Every row comes from one small tree of marks. The marks that hang from a mark follow it in brackets, in the order of their numbers. Every link used is in the known rows. Which tree was each row made from?
Known rows:
K836[K634[K13 K300 K826] K892]: [-0.150  3.007  2.881  0.758  0.941 -3.604  0.285  0.980 -3.622  0.244
 -4.284 -1.938  1.848  1.819 -2.985  1.950 -3.949  0.700  2.426  2.123
 -0.527 -0.658  1.918  3.592]
K980[K634]: [-0.854  1.018  1.388  0.498  0.313 -0.837  2.461  0.206  2.097  0.116
 -0.183 -0.871 -0.420 -1.782 -1.632  1.364 -0.556  0.802 -1.026 -1.476
  1.708  0.294  0.635  0.582]
K634[K300 K826]: [-0.312  0.901  2.702  0.232  0.253 -3.475 -0.872  0.524 -2.297  0.110
 -4.203 -2.027  2.074  1.151 -0.711  1.946 -2.012  1.059  4.576  1.978
 -2.001  0.077  0.623  0.961]
K836[K634[K826] K892]: [ 0.521  1.599  1.277  1.214  0.516 -0.581  0.728  0.362 -2.954  0.091
 -2.520 -0.812 -0.108  0.740 -2.269  0.985 -1.894  1.130 -0.205  0.833
  0.031 -0.925  1.885  3.569]
K836[K634[K13 K826 K980] K892]: [ 0.418  1.985  2.506  1.951  0.958 -2.411  1.248  1.217 -3.780  0.063
 -4.047 -1.826  2.344  1.564 -3.081  1.550 -3.745  2.519  1.178  1.453
 -1.278 -1.134  3.125  3.497]
K300[K892[K13[K634[K826]]]]: [-0.841 -0.709  0.705 -0.351 -1.122  0.954 -0.831 -1.904 -0.906  2.308
  0.212 -1.374  1.199  2.107 -0.104 -0.220  0.283  1.751 -0.270 -0.389
 -0.104 -0.040  1.787  1.520]
K300[K892[K13[K634[K826 K980]]]]: [-0.740 -1.006  1.064  0.085 -0.989  0.881 -0.676 -1.676 -1.305  2.270
 -0.392 -1.615  1.809  2.254 -0.324 -0.116  0.044  2.567 -0.153 -0.312
 -0.790 -0.175  2.390  1.508]
K836[K634[K980]]: [ 1.090  0.177  0.471  2.910  1.302 -1.066  1.357  1.183 -1.679 -2.151
 -2.004  0.677  0.895 -0.492 -2.941  0.682 -0.444  1.325 -0.371  0.241
 -0.697 -1.415  1.031  1.277]
K634[K13 K300 K826 K980]: [-0.463  1.411  4.433  1.382  0.884 -6.060 -0.007  1.709 -3.467  0.031
 -6.590 -3.561  5.645  2.377 -1.779  2.732 -4.695  3.032  6.633  2.837
 -3.886 -0.100  2.444  0.855]
K13[K634[K300[K892] K826 K980]]: [-1.147  1.605  2.251  1.870  0.412 -0.886 -2.385  0.599 -2.153  1.312
 -3.037 -0.856  3.774  2.987 -0.189  1.819 -1.893  3.515  4.635  1.594
 -3.817 -0.469  2.482 -0.037]
K634[K13 K300[K892] K826 K980]: [-0.925  2.004  5.070  1.092  0.659 -5.206 -0.573  1.139 -3.253  1.880
 -6.069 -4.549  5.333  3.412 -1.074  2.746 -5.458  3.376  5.725  2.575
 -3.697  0.315  3.433  2.019]
K836[K892]: [-0.481  0.658  0.683 -1.004 -0.417  1.495 -0.400 -0.471 -0.965  2.393
 -0.262 -1.153 -0.474  0.957  0.445 -0.163 -1.438  0.453 -1.091 -0.007
 -0.213  0.252  1.984  1.472]
K634[K13 K300 K980]: [-0.640  1.078  3.306  0.887  0.836 -4.478 -0.030  1.549 -1.963  0.235
 -4.348 -2.387  4.644  1.826 -1.520  1.678 -3.882  1.609  4.325  1.935
 -3.027 -0.057  2.119 -0.211]
K892[K13[K634[K826 K980]]]: [-0.304 -2.567  0.361  0.844 -0.835 -0.421  0.091 -1.193 -2.231 -0.384
 -1.492 -0.163  3.252  1.192 -1.866 -0.196  1.551  2.961  1.722  0.185
 -1.720 -1.083  1.311 -0.419]
K826[K634]: [-0.073  1.548 -0.090  1.566 -0.863 -0.272  1.403  0.495  0.899 -1.175
  0.072 -0.766  0.519 -1.278  1.126 -0.679 -0.783 -0.032 -0.532 -0.255
 -0.454 -1.725 -0.499  1.223]
K836[K634]: [ 0.931  0.767 -0.235  1.927  1.021 -0.961  1.045  0.668 -0.912 -2.158
 -0.685  1.140 -0.322 -0.651 -2.509  0.448  0.142 -0.252 -0.757  0.236
  0.832 -1.159 -0.364  1.394]
K980[K634[K300 K826[K892[K13]]]]: [-0.487  0.777  3.954 -0.062  0.013 -2.585  2.163  1.059 -0.205  0.741
 -3.279 -2.613  1.707 -0.756 -3.522  1.377 -1.475  2.082  1.392  0.387
  0.701  0.697  0.747  1.502]
K836[K892[K13[K634[K300]]]]: [-0.940 -0.689  0.763 -1.181 -1.066  1.174 -0.824 -1.490 -1.999  2.233
 -0.682 -0.925  1.142  1.667 -0.749 -0.434 -0.181  1.173 -0.083  0.093
 -0.627 -0.303  2.240  0.932]
K892[K13]: [ 0.138 -3.098 -0.187 -0.730 -1.173 -0.279  1.128 -1.780 -1.046 -0.325
 -0.145 -0.517  0.988 -0.123 -1.595 -1.024  1.840  0.501 -0.880 -0.643
  0.598 -0.383  0.254  0.140]

Write each row's tree:
[-0.858  2.142  3.453 -0.149  0.577 -5.898 -0.519  0.986 -2.348 -0.072
 -4.714 -2.856  3.896  2.224 -1.166  2.288 -3.884  0.728  6.133  2.795
 -1.687  0.356  0.490  0.995]	K634[K13 K300 K826]
[-1.525  2.328  3.050  0.047  0.682 -3.813  2.127  0.883  1.410  0.224
 -1.958 -2.052  1.627 -0.672 -2.295  2.264 -2.660  0.361  1.679 -0.168
  1.109  0.529  0.765  0.530]	K980[K634[K13 K300]]
[-0.797 -0.296  2.051 -0.920 -0.630 -1.199 -0.848 -1.080 -1.151  1.969
 -1.617 -2.232  1.253  1.457 -0.527  0.423 -1.093  0.214  0.854  0.448
 -0.517  0.371  1.550  1.263]	K634[K300[K892[K13]]]
[-1.337  1.065  3.643  0.206 -0.147 -2.769  1.893 -0.362  0.174  1.360
 -2.897 -3.134  1.099 -0.316 -2.156  2.362 -1.856  1.928  1.277 -0.542
  0.711  0.501  1.916  2.124]	K980[K634[K300[K892[K13]] K826]]
[ 1.001 -1.715  1.432 -0.410 -0.612  1.811 -0.179  1.157 -1.581  0.976
 -0.224 -0.053  2.689  1.231 -2.943 -2.502  1.258  2.394 -0.586  1.162
 -0.479  0.197  0.038 -0.099]	K826[K892[K13[K634[K980]]]]
[-0.822  2.801  1.582  1.160 -0.408 -3.351  1.018  1.054  0.245 -1.120
 -1.638 -1.963  2.523 -0.122  0.503  0.300 -2.859 -0.516  2.143  1.061
 -1.037 -1.422 -0.395  1.250]	K826[K634[K13 K300]]
[-1.122  1.683  1.148  1.062  0.429 -1.294 -2.330  0.500 -1.589  0.009
 -2.065  0.364  2.777  2.202 -0.259  1.491 -0.727  1.689  4.932  1.746
 -2.476 -0.548  0.369 -0.750]	K13[K634[K300 K826]]
[ 1.361 -1.911  3.050  1.011 -0.243 -0.850  0.892  1.502 -3.441  0.607
 -4.060 -2.299  3.770  1.193 -2.878 -0.513 -0.897  4.478  1.687  1.647
 -2.468 -0.037  1.878  1.221]	K634[K826[K892[K13]] K980]
[-0.664 -1.960  0.038 -0.199 -0.859 -0.435 -0.565 -1.543 -1.370 -0.245
 -0.586  0.317  2.421  1.072 -1.676 -0.496  1.710  1.016  1.450  0.079
 -0.733 -0.698  0.399 -0.801]	K892[K13[K634[K300]]]
[ 0.030  2.234  2.816  1.483  1.202 -2.597  0.721  1.325 -3.247  0.454
 -3.977 -1.663  2.444  1.593 -3.220  1.546 -3.982  1.345  1.185  1.600
 -1.434 -0.906  3.098  2.726]	K836[K634[K13 K300 K980] K892]
[-0.813  1.155  1.863  2.094  0.633 -1.438 -1.958  1.025 -2.293  0.100
 -3.323 -0.116  3.995  2.352 -0.700  1.800 -1.307  3.324  5.274  1.850
 -4.091 -0.813  1.676 -0.837]	K13[K634[K300 K826 K980]]
[-1.456  2.485  3.829  0.371  0.664 -4.943  2.170  0.941  0.368  0.123
 -3.517 -2.752  2.225 -0.277 -2.489  2.944 -3.325  1.312  3.316  0.492
  0.502  0.558  0.982  1.288]	K980[K634[K13 K300 K826]]
[-0.323  1.216  2.570  1.692  0.569 -0.727 -2.066  1.973 -2.546  0.722
 -3.403 -0.296  4.314  2.589 -1.547  0.791 -1.411  3.633  4.837  2.500
 -3.779 -0.365  1.374 -0.632]	K13[K634[K300 K826[K892] K980]]
[-0.888  2.598  4.544 -0.033  0.597 -4.233  2.029  1.981  0.132  0.722
 -3.486 -2.948  2.613 -0.024 -3.337  1.935 -3.324  1.696  2.846  1.120
  0.743  0.964  0.625  1.502]	K980[K634[K13 K300 K826[K892]]]
[-1.380  2.538  2.998 -0.878  0.337 -3.441 -1.094  0.167 -0.730  1.921
 -2.028 -2.719  2.558  2.564 -0.261  1.356 -3.779 -0.276  2.842  1.543
 -0.573  0.840  1.226  1.249]	K634[K13 K300[K892]]
[ 0.979 -1.116  2.150 -0.472 -0.604 -0.634  0.343  0.810 -2.334  0.521
 -2.278 -1.597  2.008  0.953 -2.236 -0.912 -0.072  2.164  1.246  1.612
 -0.284  0.398 -0.047  1.410]	K634[K826[K892[K13]]]
[ 0.507 -0.675  0.377  0.303 -0.227  0.305  1.432 -0.978 -2.673  0.019
 -1.055 -0.364 -0.127  0.242 -3.241 -0.362  0.052  0.501 -2.483 -0.222
  1.096 -1.182  1.852  3.018]	K836[K634 K892[K13]]
[-0.421  0.782  2.002  2.052 -1.021 -1.229  1.185  0.227 -0.670  0.235
 -2.345 -2.837  2.636 -0.035  0.356 -0.019 -2.101  1.769  0.481  0.093
 -2.350 -1.797  1.871  1.967]	K826[K634[K300[K892[K13]] K980]]
[-0.412 -1.027  3.023  0.576 -0.279 -1.353 -0.332 -0.393 -2.212  2.005
 -3.518 -2.929  3.017  1.741 -1.155  0.953 -1.886  2.516  1.469  0.596
 -2.727 -0.074  3.455  1.040]	K634[K300[K892[K13]] K980]
[-1.413  0.879  2.818 -0.169 -0.109 -1.639  1.913 -0.519  1.231  1.506
 -1.371 -2.402  0.468 -0.763 -1.947  1.631 -1.336  1.013 -0.366 -1.167
  1.291  0.524  1.680  1.453]	K980[K634[K300[K892[K13]]]]
[-0.955  0.968  1.035  1.780  0.598 -0.345 -1.971  0.898 -1.269  0.190
 -1.856  0.617  3.239  1.875 -0.538  1.121 -0.698  2.295  3.642  1.220
 -3.393 -0.846  1.539 -1.532]	K13[K634[K300 K980]]
[ 0.632  2.464  3.829  1.492 -0.268 -1.892  1.206  3.657 -0.997  0.222
 -2.925 -2.811  4.476  0.641 -1.687 -1.407 -3.668  1.865  1.488  2.452
 -2.122 -0.810  0.230  1.588]	K826[K634[K13 K300 K980] K892]
[ 0.791  0.889  3.958  1.011  0.628 -3.073  0.730  2.850 -2.996  0.627
 -4.458 -2.796  5.129  2.266 -2.536  0.417 -3.675  3.923  3.668  2.756
 -2.532  0.429  1.578  1.210]	K634[K13 K826[K892] K980]
[ 0.219 -0.226  1.440  0.106 -0.081 -0.962  0.855 -0.737 -3.291  0.203
 -2.529 -1.008  0.593  0.612 -3.567  0.170 -0.802  0.281 -0.839  0.471
  0.358 -1.101  2.018  2.933]	K836[K634[K300] K892[K13]]
[ 0.574 -0.470  3.748 -0.733 -0.361 -2.499 -0.437  1.082 -3.237  0.809
 -4.354 -2.512  3.079  1.483 -2.702  0.035 -1.288  1.822  3.408  2.600
 -1.342  0.522  0.232  1.371]	K634[K300 K826[K892[K13]]]
[-0.365  0.704  4.203  1.423  0.235 -2.795 -0.871  0.669 -3.222  2.019
 -5.553 -3.776  3.520  2.345 -0.573  2.363 -3.668  3.638  4.160  1.700
 -3.919  0.024  3.640  1.918]	K634[K300[K892] K826 K980]
[-0.816 -0.954  0.170 -1.180 -1.187  1.792 -0.534 -1.598 -1.689  2.206
  0.059 -0.673  0.763  1.562 -0.618 -0.747  0.218  1.281 -0.907 -0.206
 -0.348 -0.364  2.136  1.023]	K836[K892[K13[K634]]]
[ 0.748  1.111  1.049  2.681  1.520 -2.804  1.595  1.504 -1.667 -2.245
 -2.310  0.174  2.168  0.231 -3.267  0.992 -1.783  1.084  0.680  0.840
 -0.524 -1.293  0.960  1.296]	K836[K634[K13 K980]]
[ 0.068  0.843  1.535  1.925  0.439  0.560 -1.465  1.806 -2.016  0.488
 -1.914  0.321  3.571  2.224 -1.233  0.193 -0.550  3.852  3.181  1.751
 -3.095 -0.469  1.099 -0.560]	K13[K634[K826[K892] K980]]
[ 0.996  1.991  2.689  1.575 -0.447 -0.587  1.736  3.430 -0.395  0.027
 -1.505 -2.123  3.691  0.222 -1.371 -2.085 -2.749  2.157 -0.136  1.745
 -1.405 -0.897  0.028  1.617]	K826[K634[K13 K980] K892]
[ 0.924 -1.310  4.628  0.735  0.009 -2.623  0.028  1.873 -4.272  0.886
 -6.126 -3.276  4.820  1.688 -3.298  0.422 -2.083  4.134  3.993  2.736
 -3.539  0.159  2.176  1.113]	K634[K300 K826[K892[K13]] K980]
[ 0.831 -1.485  1.995 -0.483 -0.567  1.171 -0.450  1.237 -1.881  1.070
 -0.987 -0.287  2.972  1.422 -3.126 -2.171  0.810  2.299  0.202  1.487
 -0.857  0.217  0.156 -0.100]	K826[K892[K13[K634[K300 K980]]]]
